Each row was made from one small tree. The marks that hang from a mark follow it in brackets, in alphabetical order. Every link used is in the known rows. Write each row's tree.
Known rows:
E{L{J M T} Q{A}}: [-10.9 -12.5  19.0  14.8  43.0  -6.6  38.6  -0.5  50.7   1.0  -2.3 -16.5
 -16.6  12.2 -10.5 -23.4  -0.8 -24.3  18.2  -9.9 -31.2  35.3  -4.2   4.2]
Q{A{M} L{J T}}: [  3.6  -0.5   4.2  11.9  32.1 -24.5   6.0 -15.2   7.6   3.5   3.1 -35.9
  -6.2   4.6  -7.2 -50.5  13.4 -26.5  44.9   2.6 -46.0  25.3 -22.3 -39.8]
J{L{E M Q T}}: [-37.9 -18.3 -19.8   0.6  48.0 -29.8  28.3 -12.1  37.9 -28.5  -1.2   4.2
   0.6  35.9  -0.6 -20.7  17.9 -29.0   7.3   2.2 -34.8  31.2 -30.2  14.9]
L{M}: [-11.9  -8.6  10.5  10.2  40.3 -36.8  20.5   3.4  10.0  13.0  -4.9 -18.2
   1.3  13.4 -12.2 -36.1   8.5 -27.2  34.3  -9.5 -27.8   5.2  23.1 -32.1]
M{L{T}}: [  0.3 -15.1  13.4  27.0  39.5 -39.9  19.5 -23.3  -3.6   8.5  -7.6 -22.1
  10.6  28.5 -15.5 -24.5  18.0 -29.2  19.1  -4.8 -20.1  10.1  -1.7 -40.0]
M{T}: [  2.4 -10.2  18.8   0.6  38.4 -52.7   6.9 -15.1   0.4  17.2   1.5 -34.2
   5.5   5.5  -7.3 -19.9  10.2 -33.3  41.9 -19.3 -22.0   6.6  18.2 -52.0]
A{M{L{E J} Q T}}: [ 18.9  -9.2 -17.8  12.3  46.2 -51.7  -7.5 -14.8 -40.5   5.1  13.0 -42.1
   7.7  17.1 -39.4 -14.9  30.7 -35.7  40.1  12.5 -32.2  29.1 -21.2 -67.9]
J{L}: [ -2.7  -4.3  20.3   8.9  26.4 -56.7  15.8  -8.0  20.1   4.7   1.1 -21.1
  13.2  19.5  -2.5 -30.5   1.2 -18.9  35.4  -3.1 -34.9  -4.5  25.9 -26.2]
M{Q T}: [ 17.0 -12.3  15.0   0.2  44.5 -54.7  -1.1 -11.9 -13.0  20.1   5.8 -36.8
  -3.0  21.4 -22.9 -16.7  16.9 -42.1  48.0  -6.4 -20.7  22.2  17.0 -67.3]
A{M{L T}}: [ 20.2  -0.7  13.6   7.8  45.7 -46.5  -1.1 -23.6 -21.4  15.5 -10.0 -41.5
  11.9  18.3 -20.3 -18.2  26.4 -27.9  31.2  -4.8 -27.2   8.6   5.4 -79.8]
J{L{E M{Q{A} T}}}: [  4.5  -5.5  -6.9 -16.5  39.7 -38.4   8.6 -17.4   9.4   2.5   2.4 -28.4
 -12.8  48.6 -10.6 -23.5  35.7 -36.7  47.1  18.8 -53.0  37.6  -0.6 -34.5]
L{E M{Q{A} T}}: [  6.0  -8.6  -6.8 -10.3  46.3 -29.5   6.4 -11.5  -6.4  11.1   4.9 -35.1
 -18.4  35.3 -18.3 -23.6  36.6 -41.8  50.9   6.8 -41.8  37.8   0.7 -48.9]
Q{L{E T}}: [-16.1 -13.0   2.9  21.8  28.1 -33.9  -1.0 -25.1  11.9  -7.0  10.8 -26.0
   7.3  26.0  -1.5 -23.2  22.0 -25.1  39.3 -14.4 -28.5   8.9 -17.0 -22.5]
E{L{J M{A Q} T}}: [  4.3 -20.8  -0.7  25.6  39.9 -28.5  14.2   3.2   7.5   4.9  19.5 -18.9
 -22.3  21.5 -46.7 -26.8   7.3 -43.9  35.1   4.9 -15.4  38.6  -7.1 -12.2]
E{L{J T}}: [-11.7 -17.4  12.7  25.9  29.8 -41.3  28.8  -5.3  25.1  -1.6  13.0 -19.6
  -1.9  -3.8 -18.7 -20.0  -4.6 -28.1  22.7 -14.6 -15.1  14.0  -8.3  -8.5]
J{L{E M Q}}: [-32.3 -11.0 -15.3  -4.6  41.6 -39.3  22.7  -2.6  33.2 -20.9   3.0  -0.5
   5.6  25.3  -0.3 -27.5  15.2 -22.8  18.8   8.5 -39.9  18.2  -6.9   4.7]
E{L}: [  1.3  -3.8  29.4  15.6  26.0 -45.7  17.7  -4.4  22.5   5.0   8.1 -28.3
   0.1   4.2 -15.7 -15.9   0.8 -18.6  30.3 -12.8 -18.2  -4.9  27.5 -31.4]
J{L{M Q}}: [-22.8 -10.5  -1.0  -7.8  43.7 -41.1  28.7   1.4  36.8  -8.6  -4.3   0.7
   5.0  19.3   0.9 -36.7   8.0 -25.6  16.5  12.2 -38.1  19.8   4.6  -9.7]
J{L{Q}}: [-11.5  -8.9   9.9  -1.5  36.1 -53.0  19.4  -5.3  30.3 -10.0   2.9  -8.0
   9.7  14.6   2.7 -30.2   1.2 -23.3  21.8   7.8 -33.1  10.2  10.5 -16.4]
A{M{L{E}}}: [  6.8   2.9   1.3  24.4  38.8 -39.1  -0.1 -15.9 -20.2  -2.4  -2.0 -36.2
  13.2  24.5 -22.1 -19.7  24.4 -13.7  29.3  -1.4 -31.7  -0.4   3.6 -51.6]
A{M{T}}: [ 10.9   1.6  18.4   0.2  46.7 -46.1  -0.8 -12.6  -9.6  11.9  -3.1 -42.2
   2.8   6.5 -15.0 -17.0  13.2 -28.8  40.9 -20.5 -26.1   7.7  11.4 -68.4]
J{L{E M{T} Q{A}}}: [-19.4  -9.2 -13.2 -27.2  43.2 -31.7  21.0 -16.2  33.9 -13.1   0.0 -12.9
  -8.8  26.6  11.0 -27.2  29.6 -32.2  26.6  14.0 -53.1  36.9 -14.7  -9.8]

Which tree is each row?
[-14.5  -9.6  18.9  23.9  38.6 -33.4  13.9 -22.2  34.7 -17.9  -2.4 -17.3
  11.1  41.2  -0.3  -1.2   4.2 -16.2  19.7 -21.8 -30.1  13.7   0.3   6.9] -> J{L{E{Q} T}}
[ -0.9  -7.1  12.2  11.9  29.1 -31.0  -8.9  -5.6   7.9  16.4   6.2 -26.2
  -1.7  18.2 -12.6 -46.5  18.7 -28.2  56.6   1.6 -35.8   4.5  19.4 -34.2] -> Q{L{M{A}}}
[-29.1 -12.3 -16.1  -7.4  44.6 -18.7  32.3 -15.1  41.2 -25.1  -2.9  -2.4
 -12.5  39.3   6.3 -32.2  23.2 -29.2  14.0  12.3 -48.6  40.0 -28.0  12.7] -> J{L{E M Q{A} T}}
[ 14.7 -19.5   3.1  17.7  33.0 -53.9  -2.5 -16.2 -24.7  22.0  10.1 -35.3
   9.2  -2.1 -29.8 -33.6  13.6 -39.9  44.8   5.4 -26.0  12.4   4.8 -45.8] -> M{A L{J} T}
[  6.0 -19.2 -16.6  26.4  33.6 -54.2   6.3  -4.5 -26.6   5.1  17.8 -26.9
  11.6  18.1 -36.7 -28.5  19.9 -29.9  40.4  20.2 -30.2  17.9  -3.2 -39.2] -> M{L{E J} Q}
[ -6.0 -11.7 -15.4  32.6  42.1 -35.2  11.1 -17.2 -19.7 -11.2   3.6 -28.0
  11.9  12.7 -29.1 -22.8  19.3 -23.9  20.5  -3.0 -29.0  18.7 -33.3 -29.4] -> A{M{L{E J T}}}
[-13.6 -11.3   9.2  23.9  44.2 -17.4   8.0 -15.8  32.1 -13.9  -2.3 -13.9
  -2.3  47.6 -13.1  -9.8  10.5 -22.7  26.8 -15.1 -32.4  21.0   1.8  18.0] -> J{L{E{Q} M{A} T}}
[ -1.8  -1.6   5.4  21.7  46.9 -12.1  13.5  -7.5  11.5 -11.2   0.6 -35.5
  -9.4  12.0 -13.3 -19.1   2.4 -17.7  30.7 -18.1 -39.6  28.6 -17.4 -10.1] -> L{E{Q{A{M}}} J T}
[  4.3 -20.4 -11.9  28.6  28.5 -38.5 -17.5 -13.0 -13.7  -2.1  30.4 -30.9
  -6.3  22.2 -33.4 -33.0  18.9 -41.6  58.3   6.4 -28.0  29.1 -23.5 -19.8] -> M{A Q{L{E J T}}}
[ -6.7 -15.2   2.4  32.3  35.2 -39.2  13.3  -5.9   2.4   0.4   7.8 -24.2
  21.7   6.1 -18.0 -17.5   5.7 -14.9  25.2  -3.6 -29.8   6.8   5.1 -15.4] -> M{L{E{Q} J}}
[ 18.7   5.2  30.2   0.0  40.2 -24.4  12.9  -8.3  25.1   8.7   3.7 -45.5
 -10.3  -5.5 -13.5 -11.2  -0.3 -19.7  34.4 -13.0 -35.3  26.6   7.0 -40.3] -> E{L{J} Q{A{M{T}}}}
[-17.8 -10.2  -4.5  -1.2  37.9 -29.8  23.3 -21.4  33.8 -26.4   3.5 -12.2
  -8.2  31.4   7.8 -26.3  15.6 -26.5  18.7   8.3 -43.5  31.2 -20.4   6.9] -> J{L{E Q{A} T}}
[-30.9 -27.2 -29.7  15.5  48.6 -22.6  16.5   2.0  11.1 -18.9  16.0  -5.1
 -12.3   2.6 -24.6 -34.9   9.4 -40.5  24.8  -2.3 -24.7  37.0 -33.7  17.9] -> L{E J M{A} Q T}
[  0.8  -2.9  21.5  -4.3  32.3 -30.2  26.4  -4.4  36.8  -4.4   7.7 -22.7
 -16.2   2.3  -1.5 -28.4   4.0 -21.1  22.4   7.9 -29.4  17.8  14.4 -24.5] -> E{L{Q{A}}}
[-12.6 -21.0  -4.5  21.4  32.3 -26.6   1.7  -7.3  11.2   9.6  11.3 -17.2
  -3.3   8.5 -19.0 -50.3  12.2 -39.6  47.3   0.0 -32.2  22.6 -18.9 -11.1] -> Q{L{J M{A} T}}
[ 20.9  -5.0  -2.3  -0.5  39.7 -51.0 -18.0  -9.6 -18.5  17.2  15.2 -43.1
   3.9   6.6 -24.0 -31.1  21.1 -38.5  57.3   5.9 -35.9  28.9 -13.5 -76.6] -> A{M{Q{L{J}} T}}
[ -5.8 -19.0 -21.6  -6.0  38.4 -40.7  15.7 -18.0  -1.0  -3.4  10.4 -25.3
   2.7  -3.6  -6.8 -34.3  26.2 -35.7  27.6  21.2 -42.5  34.5 -26.3 -28.8] -> M{L{E J Q{A}} T}
[ 10.4   7.3  18.5  11.1  34.9 -19.5  -0.8 -24.0   9.1   4.4  -5.3 -39.6
  -9.5  25.0  -0.6 -40.1  20.5 -23.7  42.8  -3.4 -43.4  18.5 -11.0 -52.2] -> Q{A{M} L{T}}
[ -5.1 -11.2  21.2  19.3  28.2 -39.3   2.6  -0.5  24.5  12.3  10.0 -26.2
  18.0  -5.1  -1.0 -33.7  -5.2 -18.9  44.5  -9.3 -32.9   5.4  11.3 -24.0] -> E{Q{L{J}}}
[ 16.0   8.9  32.5  14.5  35.7 -20.4  18.0   4.4  28.2   3.2   4.5 -38.6
  -9.4  -3.9 -16.4 -20.1  -9.1  -9.7  31.4  -7.5 -36.9  16.1  17.2 -27.2] -> E{L{J} Q{A{M}}}
[-10.9 -17.1  17.0  25.0  34.9 -30.4   8.3 -10.3  29.1   5.9   5.9 -21.2
  12.5   5.3  -2.6 -28.3  -2.6 -25.4  33.7 -17.2 -28.0  19.4 -11.8 -14.5] -> E{Q{L{J T}}}
[-25.7 -19.0  -7.9  12.2  46.6 -33.4  17.5 -13.3  15.3 -20.8   7.5 -11.1
  -2.2  15.4  -6.8 -16.2  10.8 -29.8  15.6 -13.6 -18.4  21.3 -21.0  -6.7] -> L{E Q T}
[ -4.3  -4.4 -17.9 -15.0  48.0 -33.7   8.9  -6.5  -0.8 -12.3  11.3 -34.8
 -10.5 -12.5  -9.2 -29.8  16.5 -31.7  35.9   4.0 -44.3  36.3 -27.4 -33.4] -> L{E J Q{A{M{T}}}}
[ -0.7   2.7  24.3   7.3  29.5 -31.1  14.1 -12.1  35.0  -7.2  -1.1 -28.6
   2.6  31.1   6.7 -18.1   6.4  -9.1  37.2  -3.5 -49.4   8.3  24.9  -4.9] -> J{L{E{Q{A}}}}
[-15.1 -13.6   9.5  13.2  36.1 -28.1  10.8   6.6  30.2  12.7   3.5 -16.8
  13.5   2.1  -2.1 -40.0   2.0 -21.7  40.1  -5.5 -38.0  15.9   4.1 -18.8] -> E{Q{L{J M}}}
